Each row comes from the steps of one walk. Every step used is in the known rows, and no mark comes twice. Write the walk behind each row, first mark first.
Known rows:
dubikit-zonor-toso: [-10 -24  -2  -8  25  20  26 -12   0 -26 -16 -35 -35 -13 -30  27 -38  -3
  59  17]
zudek-toso-fova: [-15 -53  21   1   5  29  28   8  21 -11 -11  -8  -4 -14  -8   4 -40 -17
  56   8]
fova-toso-zudek-dubikit: [-11 -55  48 -18   8   3  27  15  28   5  -7 -22 -14   4  18  26 -36  -6
  60  12]
zudek-toso-zonor-dubikit: [-23 -47  23   9 -40  -2  39  -3   7  -7 -24   4  -3 -12  -4  10 -48 -30
  24   4]
gika-fova-toso-zudek-dubikit-zonor: [-15 -41  45  -2  45   4  20   2  37 -10 -17 -56 -24  -6  13  30 -32  -9
  76  23]
gika-fova-toso-zudek: [-18 -32  44  -1  36  25  31   0  37 -15 -10 -27 -18  -3  22  27 -13 -19
  54  25]
dubikit-zudek-toso: [  5 -45  19 -26  -4  15  33   2   1  -8   7 -13 -10 -14  16  13 -42  -5
  40   6]
zudek-toso-zonor: [-24 -36  24  -8 -21   6  35   2  17  -4  -2  -8  -9 -19   0   9 -53 -19
  29   5]
toso-fova: [-13 -48  12  -6  14  40  34   6  23 -15  -9  -8  -4 -18 -17  11 -20 -18
  56  18]
gika-fova-toso-zonor-nupa: [-48  -4  41  13  -2   6  40 -14  32 -17 -20 -19 -33  -8  -1  33 -28 -26
  32  28]
fova-toso-zudek-dubikit-zonor-nupa: [-27 -45  34  -9  30 -19  24  -1  26  -5 -33 -39 -41   7  -1  37 -44   1
  73  10]
toso-zonor-gika-fova: [-40 -13  25 -10  -8  15  36  -5  25 -31 -11 -35 -13 -27  -6  18 -24 -22
  23  18]
zudek-dubikit: [ -5 -42  25 -14 -15  15  35  14  10  -2   9 -15  -9 -16 -12  13 -42  -4
  59   9]
zonor-gika-fova: [-20 -14  21  -5   1  32  37  -1  15 -38  -7 -34 -17 -19  -9  15 -17 -14
  43  18]
toso-zudek-dubikit-zonor-gika-fova: [-25 -40  30 -19  39  -8  18   2  28 -26 -24 -70 -22 -18  -2  24 -32  -2
  69  11]
gika-fova-toso-zonor: [-28 -14  41   7  -2  29  38  -5  34 -15  -3 -22 -15 -15  10  22 -23 -29
  31  31]
fova-toso-zonor-gika: [-30 -23  31 -16 -29  24  38   0  21 -24 -17 -22 -19  -5   8  20 -28 -19
  17  15]
fova-toso-zonor: [-20 -28  31  -6 -17  28  40   0  25  -8  -5  -9 -15  -8   7  22 -31 -24
  27  20]
fova-toso: [ -2 -30  26  -2  -8  43  41   4  13 -16   0  -8 -19  -1   4  17 -25 -14
  47  20]

Write each row's walk:
[ -7 -55  34 -16  29   3  20   8  27  -4 -18 -43 -24   0  10  28 -39  -3
  72  13]
fova-toso-zudek-dubikit-zonor
[ -9 -45  30 -12 -27  10  42 -10   8  -9 -22  -3  -6  -4  24  28 -20 -26
  14  20]
fova-toso-zonor-dubikit-zudek
[-17 -32  41   0 -14  13  41 -15  18 -14 -20 -17  -8 -10  26  30 -13 -32
  18  31]
gika-fova-toso-zonor-dubikit-zudek
[-20 -42  58  -4  22   4  26   9  37  -1  -6 -35 -13  -3  21  27 -27 -12
  64  21]
gika-fova-toso-zudek-dubikit
[  0 -41  12 -12   7  14  28   6   9 -11  -2 -36 -20 -20 -21  16 -47  -1
  72  11]
zudek-dubikit-zonor
[-28 -37  59 -13  12   2  24   9  34 -16 -18 -49 -18   2  21  26 -25  -9
  55  16]
zonor-gika-fova-toso-zudek-dubikit
[-19 -38  29  10 -37  20  44  -6  14 -11 -27   2  -8  -1   4  21 -26 -33
  21  20]
fova-toso-zonor-dubikit
[-22 -51  15  -9  29   8  15   0  14 -11 -25 -43 -20 -14 -34  24 -45  -2
  76  17]
zudek-dubikit-zonor-toso-fova
[-18 -42   4 -19  54   0  19 -10  14 -21 -27 -41 -33  -7 -14  35 -35  -1
  62  13]
dubikit-zonor-toso-zudek
[-16 -49  34 -24  17   0  20   7  23 -19 -30 -55 -28   4  11  27 -37   1
  62   8]
fova-toso-zudek-dubikit-zonor-gika
[-19 -11  37   2  -4  43  37  -1  19 -36 -12 -33 -23  -4   7  18 -14 -17
  41  24]
zonor-gika-fova-toso
[-41 -19  34  -2 -18   5  31  -4  23 -26 -13 -34 -12 -22   3  11 -43 -22
  23   9]
zudek-toso-zonor-gika-fova
[-28 -46  19 -16  35 -30  23  -2  21  -6 -30 -38 -37  -9 -16  34 -47   3
  76   3]
toso-zudek-dubikit-zonor-nupa
[-10 -46  32 -13  20  22  33   5  28 -10 -11 -13 -18   3  19  24 -21 -13
  50  15]
fova-toso-zudek
[-16 -20  39  -1   5  23  26   1  19 -31 -18 -63 -29  -7  -2  21 -33  -7
  63  23]
zudek-dubikit-zonor-gika-fova-toso
